Each row was made from one small tree. The marks that hang from a mark follow it in brackets, in alphabetical order. Every link used is in the known rows. Write each row's tree.
Known rows
tomul(funog zigiv(zeso)): [ 20.6  35.0  -2.1   2.3   8.9 -16.6  -1.8 -12.1  -4.5  20.4  13.2  16.3
  13.2  14.2  22.3 -23.5  17.2  -3.7  17.4  -6.9 -10.3  -2.7  29.5  -5.2]
zigiv(tomul(funog) zeso(keva(kudose) liziso(vika(susi)))): [ 24.6  30.4  46.1  -1.0  13.5  16.3  13.1  -9.1  -9.9  22.3  23.6  -0.5
  -0.7 -16.9  36.7 -11.0  46.0   0.1   8.9 -11.6 -19.1  14.3   5.0 -19.1]
roki(kudose): [ 32.2  18.4   5.2   7.6   4.6  -1.0 -20.0 -11.4 -12.8  23.6  23.2   2.9
  13.8  27.7  33.0  -8.1  18.9   6.3  16.9  13.6  -7.6   5.0   0.2   6.5]
zeso(liziso): [ 14.6  23.8   9.7  10.8   2.4  -6.3 -10.5 -33.3 -11.4  39.7  18.9  -1.3
  15.0   2.7  28.4  -1.1  -0.2  -4.7   8.9  -2.3 -15.1  -0.8  16.9  -7.4]
komer(siko): [ 10.5  13.3   7.5   9.4   2.6  -8.6 -10.9 -19.1  -8.4  43.9  24.4   8.7
  18.0  31.0  22.6 -24.9  11.3  -2.3  18.4  -1.4  -1.7  -0.7  10.1  -7.8]
keva(kudose siko zeso(susi tomul(funog zigiv))): [ 17.3  62.6  38.2  15.3   3.6  -7.9   4.0  -3.1  -3.7  36.3  -0.6  14.2
   9.1  -3.3  36.0  -7.5 -25.6 -31.6  -3.5  -5.7 -34.3  20.0  11.2 -14.7]
keva(kudose siko zeso(liziso susi(vika) tomul)): [ 14.4  54.3  36.7  19.6  -1.7   1.3  -1.7 -18.0  -9.5  45.2   4.7   0.3
   5.6  -7.5  35.6  15.7 -33.3 -32.6  -4.7  -3.4 -38.6   8.8   2.5 -18.8]
liziso(vika(susi)): [  8.7  12.6 -25.8   8.8   7.0  -6.5   9.1 -10.0 -13.7  32.8  20.1   6.3
   9.7  -2.1  40.8 -18.2  33.4   1.6  10.6   0.3  -3.4  29.0  16.5  -9.6]
vika(susi): [  3.7   6.6 -15.9  10.1   7.8 -10.9   3.6 -14.3  -5.0  38.5  20.3   4.8
  12.8   2.5  39.1 -16.6  23.7  12.0   8.8   1.3  -5.4  69.7  20.4  -7.1]
zigiv(zeso(liziso tomul)): [ 20.5  17.1  14.2   9.3   4.9  -3.8  -5.6 -32.6  -5.1  33.4  18.1   0.4
  13.8  -5.4  17.1  -5.0   2.5  -1.2  14.2   1.8 -12.6  -6.1   7.6  -9.6]
zigiv(tomul(funog) zeso(keva susi(vika))): [ 26.9  20.5  31.5   1.7   6.8   7.3  -5.9 -12.9  -2.3  26.9  23.7   9.7
   1.7  24.3  20.5 -16.3  19.9  -2.4  12.7  -2.5 -26.3  43.7  -0.2 -26.0]
zigiv(zeso(susi)): [ 16.3  13.5   1.2   1.4  -2.8  -4.2 -16.1 -29.1  -4.1  34.3  18.6   7.1
  13.9  11.3  27.6 -12.0   9.4   2.2  11.7   0.0 -14.7  26.6   7.5 -11.9]
zeso(keva liziso(vika)): [ 13.3  35.8  30.6   6.8   8.3  -3.6  -3.2 -17.2 -16.6  42.9  27.6  -6.8
   5.0   1.2  33.5  -3.0   5.2  -5.9   1.4 -10.3 -28.5  -4.5  -1.3 -23.0]
zeso(keva(kudose) liziso(vika) susi tomul(funog zigiv)): [ 13.2  74.0  47.3  -1.7  19.4  -6.7  -2.5 -11.4  -7.4  37.1   9.0  -5.5
   8.8   1.5  33.3  -0.9  -1.8 -13.4 -15.8 -27.6 -47.8  39.0  13.4 -14.3]
zigiv(tomul zeso(keva(kudose siko) liziso(vika(susi)))): [ 18.6  25.2  51.2  -1.9   9.6  14.8  14.1  -1.1 -12.2  34.6  21.1  -4.3
  -0.9 -27.0  37.5  -1.6  28.4  -3.5   0.8  -8.2 -20.6  -6.3  -5.9 -21.9]
keva(kudose): [ 17.2  24.9  19.4  -1.7   1.3   3.0  -1.2  -3.0 -10.5  29.2  12.2   5.7
  12.6  14.0  39.9   0.8  11.0  -2.9  20.8   3.9  -5.6 -19.2   6.1   0.9]
keva(kudose siko): [ 16.8  27.5  29.0   2.1  -4.8   2.5   3.7   7.9 -11.4  30.8  10.6  10.3
   9.1   1.6  45.8   7.0   3.6 -16.1  16.3   0.9  -9.9 -37.9   7.0  -7.3]
zeso(keva(kudose) liziso susi): [  7.3  48.0  55.1  -3.4   5.4   1.8 -17.4 -22.4  -8.2  48.2  19.5 -11.9
   9.0   7.2  43.2  10.6  -6.2  -1.6 -10.5 -19.1 -43.0  48.7   0.4 -17.0]
tomul(funog zigiv(zeso(keva(kudose siko) susi(vika)))): [ 16.0  52.0  24.3  -4.4   7.6 -10.9  -3.3   3.4  -4.4  25.8  12.5  11.2
   4.8  19.0  32.6  -7.5   7.9 -10.2   5.5 -17.8 -31.1  16.2  19.9 -16.2]
tomul(funog zigiv(zeso(liziso(vika) susi))): [ 17.8  48.5  -3.4   1.8   7.9 -13.8  -8.8 -28.4  -8.3  24.4  11.4   8.4
  13.5   2.1  26.5 -17.1  17.2  -9.5   2.2 -19.1 -22.7  10.4  35.1  -7.5]
zeso(keva liziso susi): [  6.7  39.0  41.3   4.9   5.3  -7.5 -21.3 -32.7  -6.5  53.0  24.6  -9.1
  10.3  10.5  33.7   0.1 -11.7  -0.8 -12.3 -16.4 -43.8  64.0   3.3 -23.9]

Which tree is each row?
[ 16.1  52.0  32.6  -5.0   7.7 -11.7  -3.8   0.7  -3.0  26.8  12.5  12.0
   7.4  10.8  34.6 -13.1   9.0  -8.2   2.4 -19.1 -30.0  21.6  19.6 -15.1] => tomul(funog zigiv(zeso(keva(kudose siko) susi)))
[ 14.6  42.4  25.7   9.7  -1.3   0.8  -8.1 -19.6  -8.2  39.9   9.9   5.0
  10.6   9.0  40.2  -5.9 -13.4 -13.4   5.1   3.2 -25.2  28.4  -1.5  -9.9] => keva(kudose zeso(susi))
[ 12.3  50.7  20.4   5.5  18.1 -19.2  -7.8  -3.3   0.9  39.7  13.8   6.5
   8.1  39.8  16.9 -11.5 -15.5  -7.3  -3.2 -11.8 -42.8  72.7  11.0 -20.7] => zeso(keva susi(vika) tomul(funog zigiv))
[ 16.1  34.5  22.0  26.7  -2.3 -12.0  -3.5 -20.3  -3.3  48.6  10.5  13.2
  10.3  -0.8  26.1 -13.7 -35.0 -27.7  -2.6   5.6 -32.0  35.9  -0.5 -26.5] => keva(siko zeso(susi tomul))
[ 15.5  57.6  71.2   7.5   6.9   1.2  -5.8 -13.1  -2.4  39.5  14.9  -1.7
   5.8  -3.4  41.1   9.2  -9.8 -19.3 -10.7 -23.1 -49.6  50.7   8.9 -25.8] => zeso(keva(kudose siko) liziso susi tomul(funog))
[ 10.2  62.9  51.9  10.2  14.4 -18.7  -8.5 -16.9  -0.5  47.6  12.4   0.5
  10.0   0.8  25.6  -4.5 -22.9 -17.6 -20.7 -25.8 -53.5  61.4  18.3 -26.4] => zeso(keva(siko) liziso susi tomul(funog zigiv))
[ 23.3  18.5  56.1   4.0   6.0   6.8   1.2 -13.3  -7.8  39.7  24.1   0.0
   3.0 -11.2  21.8  -6.2   5.5  -5.6   5.1  -1.8 -23.3 -11.9  -8.2 -26.0] => zigiv(tomul zeso(keva(siko) liziso))
[ 23.6   7.4   4.5   0.7   2.3   6.2  -9.5 -22.1  -4.9  32.3  15.6   7.7
   9.5  18.9  15.9 -10.7  12.3  -0.6  14.0   7.6 -13.0  18.4   1.2 -12.0] => zigiv(tomul zeso(susi(vika)))
[ 16.2  63.5  37.6  16.0   6.8  -5.0  13.5  -3.8 -14.7  41.0   1.5   2.4
   7.0 -24.7  33.5   3.3 -24.8 -34.5  -4.0  -4.0 -28.5 -44.5   3.9 -12.2] => keva(kudose siko zeso(liziso(vika) tomul(zigiv)))
[ 13.9  45.1  46.4  -1.2   8.6   5.1   0.5  -7.0 -18.0  38.1  22.8  -9.6
   3.7  -2.4  43.0   7.8  10.6  -6.9   3.0 -12.7 -28.1 -19.4  -4.0 -16.2] => zeso(keva(kudose) liziso(vika))
[ 12.7  53.3  43.9  15.3  -6.6   2.1  -6.3 -22.7 -11.6  45.8   8.0   1.1
   7.3 -16.1  46.6   9.1 -23.7 -29.0  -7.2  -7.8 -36.1   6.6   5.5 -18.2] => keva(kudose siko zeso(liziso susi))
[ 15.8  57.0  16.8  23.6  10.6 -17.5  -9.3 -40.9  -3.0  44.4   8.0   4.9
  14.8   1.4  18.2 -18.0 -27.2 -19.5  -9.0  -7.3 -38.2  55.3  19.5 -14.7] => keva(zeso(liziso susi tomul(funog zigiv)))
[ 18.6  40.6  18.7   0.1  12.3 -16.6  -0.7  -4.2  -3.5  24.9  18.7  12.5
   8.7  17.0  23.5 -24.1  13.5  -0.7  12.7 -10.4 -19.9  11.1  19.0 -14.0] => tomul(funog zigiv(zeso(keva)))
[ 12.5  61.8  57.6  -0.4  13.4 -11.5   0.0  11.3   1.1  38.0   7.3   8.4
   7.9  13.4  34.6  -5.3 -14.4 -15.8  -9.3 -18.5 -44.3  48.6   8.5 -19.6] => zeso(keva(kudose siko) susi tomul(funog zigiv))
[ 18.7  25.7   4.3   6.1   3.2  -1.9 -10.1 -38.9  -7.4  35.2  15.8  -0.8
  13.8  -7.8  22.3  -5.2   6.8  -6.4   2.5  -6.2 -21.4  13.4   8.5 -12.8] => zigiv(zeso(liziso(vika) susi tomul))
[  4.5  33.4  29.6  10.9   7.4  -6.1   7.4  -7.5 -14.8  46.5  27.5  -5.7
   1.2 -19.2  45.7  -0.9  11.1  -8.0  -8.5 -16.3 -31.4  25.5   6.7 -29.9] => zeso(keva(siko) liziso(vika(susi)))
[ 14.7  51.9  26.3  15.4   4.2   1.8  -6.8 -28.7  -8.2  43.8   6.5  -4.2
   9.5   5.2  29.8   9.6 -26.0 -19.2  -0.1  -0.2 -34.4  27.3   1.4 -10.8] => keva(kudose zeso(liziso susi(vika) tomul))
[ 20.3  35.3   2.6  10.9  15.3 -18.7   3.0  -8.3  -1.3  28.2   8.2  15.1
  16.8  18.3  15.1 -21.8  -1.9  -8.4  13.8   0.0 -13.0  12.5  23.8  -3.2] => zeso(tomul(funog zigiv))
[ 16.3  47.7  44.7  17.5  -4.6   2.7   3.7 -13.9 -14.3  40.7  10.5   2.5
   5.5 -18.1  44.0   8.1 -18.7 -28.9   4.1  -1.6 -25.7 -30.1   3.3 -16.6] => keva(kudose siko zeso(liziso))
[ 13.4  48.2  32.6  21.3   4.1   1.9  17.6  -8.4 -13.4  40.3   8.2   0.7
   4.1 -33.1  44.2   3.4  -8.1 -27.8  -2.3  -3.0 -25.0  -4.8   4.1 -17.3] => keva(kudose siko zeso(liziso(vika(susi)) tomul))
[ 14.3  21.4  -8.8  10.8   5.1  -9.2 -12.6 -21.6  -2.4  40.2  11.1   6.5
  14.6  32.5  18.0  -2.8 -13.8  -7.3   8.0   4.6 -22.7  47.9   8.4 -10.1] => zeso(susi(vika) tomul)
[ 13.9  44.8  17.0  25.1  -6.3  -6.6  -6.5 -32.6 -14.8  48.4  14.5   4.8
   7.1 -16.3  37.4  -5.4 -22.4 -32.4  -9.4  -6.1 -35.8   9.1   7.7 -27.9] => keva(siko zeso(liziso(vika) susi))
[ 18.3  41.6  24.4   2.0   9.4 -17.1   1.6   1.5  -4.0  26.0  17.9  15.0
   6.7  10.1  26.7 -20.5   9.4  -7.7  10.4 -12.1 -22.3   1.3  19.5 -18.4] => tomul(funog zigiv(zeso(keva(siko))))
[ 24.7  45.3  42.8  21.6  -0.2   1.0  13.6   1.0  -6.7  29.1   8.2  16.4
   4.9  -5.9  37.8  -5.4 -13.6 -32.1  14.6   4.9 -21.2 -12.7   3.2 -18.0] => keva(kudose siko zeso(tomul(funog)))
[ 11.0  33.8  50.7  10.7   3.3  -7.1  -5.2 -11.8 -11.0  48.6  26.3  -3.6
   4.8  -2.3  35.4   3.7 -11.0 -11.2  -1.9 -10.5 -33.7   2.6   1.4 -28.8] => zeso(keva(siko) liziso)
[ 18.1  16.4  32.9   2.2  13.3   7.9   7.4 -16.3 -10.5  37.0  26.5  -4.9
   2.5 -16.4  26.2 -13.9  29.1   6.2   2.2  -4.2 -18.8  18.9  -4.7 -21.9] => zigiv(tomul zeso(keva liziso(vika(susi))))
[ 17.5  71.5  26.0  12.9  10.8  -4.1   0.7 -24.8  -9.9  35.1   1.7   1.6
  11.0  -7.9  32.5  -5.8 -12.4 -24.8  -6.9 -11.9 -35.6  19.3  14.3  -7.8] => keva(kudose zeso(liziso(vika) susi tomul(funog zigiv)))
